What can hang from each mark
Y: B E Z
E: D V Y
Z: D V
D: B
V: B E
B: D V
R: D

Each row was made from one small tree. The marks that hang from a mark follow it in brackets, in alphabetical order. Every link used is in the known rows. Write each row's tree.
In the rows, zero is written as 128.
Known rows
B{D V}: [153 193 112 147 143 103 149  81 157 166 130  64 176 131  69 130 119 143
  98 117 111]
Z{D{B} V{E}}: [ 94 120 125  70 104 142 117 138 159 128 100  58  70 166 122 133 109 101
 158 152 181]
E{V}: [145 164 144 136 154  84 142 107 163 136 107 119 113  92  87 139 144 108
 131 139 121]
B{V}: [148 172 124 121 146  74 137  87 158 154 130  78 151  97  66 133  99 149
  96 142 144]
V{B E{D Y}}: [109  83 111 153 110 134 140 110  94 116 117 178  91 117 176 178 114 147
 126 128  95]
E{D V{B} Y}: [143 121 145 147 137 132 138 100 104 122 112 179  96  82 170 175 103 126
 152 121 109]
Y{B E{D} Z{V}}: [149  95 110 115  96 135 104 179  95 127  99 172 149 156 172  63 142 144
  81 125 154]
Y{B Z{D V{E}}}: [105  87 102  82 128 133 111 191 118 129 152 147 141 156 144  54 133 120
 101 124 135]
E{Y{B}}: [142 145 137 162 168 113 144 128 132 117  80 176 185 114 117 128 132 138
 143 175 147]
B{V{E}}: [114 148 109 123 120  90 117  92 138 135 150  80 125 119  68 135 121 144
 103 136  95]
B{D V{E{Y{Z}}}}: [118 158 102 171 130 154 118 114 104 127 184 113 208 143  82 128 150 152
 135 107  34]
B{D V{E{Y}}}: [125 163 108 164 124 144 129  89 123 135 140  92 186 143  81 166 139 143
 157 130  44]
V{B E{D}}: [106  86  97 124 104 105 138 106 109 127 125 158  58 128 161 150 117 147
  74 111 109]
Z{D V}: [138 121 125  91 135 113 164 135 162 162  96  63 110 126 122 135  89  97
 121 134 187]
V{B E{D Y{Z}}}: [111  80 109 156 112 149 122 137  75 107 159 191 108 120 174 146 129 152
 104 101  87]
E{D Y{Z{V{B}}}}: [135  97 108 107 130 150 148 136  92 136 129 150 131 112 167 146  91 151
 101 114 158]
E{V{B{D}} Y{Z}}: [140 152 140 166 182 141 137 123 127 130 169 173 167 108 137 112 162 125
 140  79  77]
R{D{B{V{E}}}}: [101 167 135  85  92 115 118  89 149 141 149  89 123 159  98 176 135 141
 117 181 147]
Y{E{V{B}} Z{D}}: [155  89 180 146 162 103 112 168 139 116 176 180  83 103 193  51 161  98
 126  46 123]
Y{B{D} E Z}: [147 133 128 184 151 123 117 166 131 129 133 187 202 172 141  28 201 137
  90  89 111]
V{B{D}}: [134 147 113 147 172 100 170  93 162 162 121 128 127 139 122 118 134 137
  79  93 134]
D{B}: [130 169 143 125 142 101 135 112 172 123  86  89 110 136  85 131 123 125
 125 162 202]
R{D{B{V{E{Y}}}}}: [110 163 140 105  98 153 122  89 131 121 150 113 152 141 106 202 141 139
 169 201 130]
E{D V Y{Z}}: [153 132 134 171 123 145 134 139  83 112 128 166 144  89 130 154 125 115
 156 123  85]
D{B{V{E{Y{Z}}}}}: [117 158 136 129 123 151  72 127 114  95 171 106 159 125  74 127 130 155
 161 151 120]

Write each row's tree
[121 113 125 106 141 114  86 173 106 124 185 151 157 130 118  54 117 142
  94 108 104]	Y{B{V{E}} Z{D}}
[128 108 129  69 153 102 163 130 161 166 118  94  82 118 150 112  85 116
  91 110 201]	Z{D V{B}}
[ 89 124  77  95 128 135 130 134 138 153 174 109 133 183 128  92 163 145
  67  76  98]	Y{Z{V{B{D} E}}}
[142 159 154 125 100 124 112 112 126 117  81 111  72 120 117 163 108 115
 153 154 152]	E{D{B} V}
[144 107 171 141 183 135 137 148 124 120 173 184 124  81 168 104 123 100
 162  84 120]	E{V{B} Y{Z{D}}}
[107 135 113 185 136 150 132 122 120 119 106 173 191 167 129 127 174 139
 149 147  66]	V{E{Y{B{D}}}}
[ 98  78 120  96 141 153 151 130 137 129 137 122  94 123 170 145 107 115
 150 118 136]	Z{D V{B E{Y}}}
[148 155 163 147 107 165 115 111 111  96  78 132 110 104 132 191 104 112
 209 178 139]	E{D{B} V Y}
[131 120 111 156  87 142 118  99  80 118 122 115 140 103 112 197  94 153
 155 150  69]	B{V{E{D Y}}}
[118 161 103 143 120 115 125  83 144 148 154  74 156 148  68 137 138 147
 110 113  62]	B{D V{E}}
[158 111 153 161 107 117 105 146 105 107  72 202 121 126 176 102 159 118
 138 126 108]	Y{B E{D V}}
[161 104 155 172 149 114 138 171 141 121 144 143 125 122 157  67 147 103
 119  76 148]	Y{E Z{D}}
[ 98 116 139  92 111 180 126 137 143 114  90  72 103 156 127 159 108  97
 211 169 169]	Z{D{B} V{E{Y}}}
[129 136 137  72 134 140 125 171 156 139 133  69 112 150 119  95  96 107
 130 130 226]	Y{Z{D{B} V}}
[138 121 121 109 139 118 106 178 135 125 119 155 178 153 138  47 175 138
  90 127 171]	Y{B E Z{V}}
[117  99 110 175  95 143 148 108  92 112  99 143 115 118 133 196 124 127
 160 154  88]	V{E{D Y}}
[136 192 145  78 119 103 138  83 163 155 137  85 142 130  93 164 112 142
 114 185 195]	R{D{B{V}}}
[153 103 151 149 121 118 110 148 102 113 153 195  84 110 193  94 156 126
  96  58 108]	Y{E{D V{B}} Z}
[101  97 108  88 117 120 149 136 155 141 119  75  96 141 124 135 118 102
 128 130 137]	Z{D V{E}}
[131 142 140  69 125 134 142 135 172 138  85  48  97 146 115 129  87 100
 152 156 227]	Z{D{B} V}
[ 95 123  98  77  60 149 110 122 120 124  79  69  62 166 122 169 112 132
 129 172 162]	Z{V{E{D{B}}}}
[142 107 134 106 161 152 142 186 114 130 117 155 194 128 150  84 107 116
 144 140 168]	E{Y{B Z{D V}}}
[107 118 114 172 141 130 135 137 117 103 149 153 162 120 101 134 163 129
 139 128  86]	V{E{Y{Z}}}
[132 115 135 144 136 150 119 147 107 115 187 121 166 104 109 124 110 126
 153 112  81]	B{V{E{Y{Z{D}}}}}
[148 103 153 147 110 112 119 117 117 122 110 177  61 100 195 122 146 123
 117  86 115]	Y{E{D V{B}}}
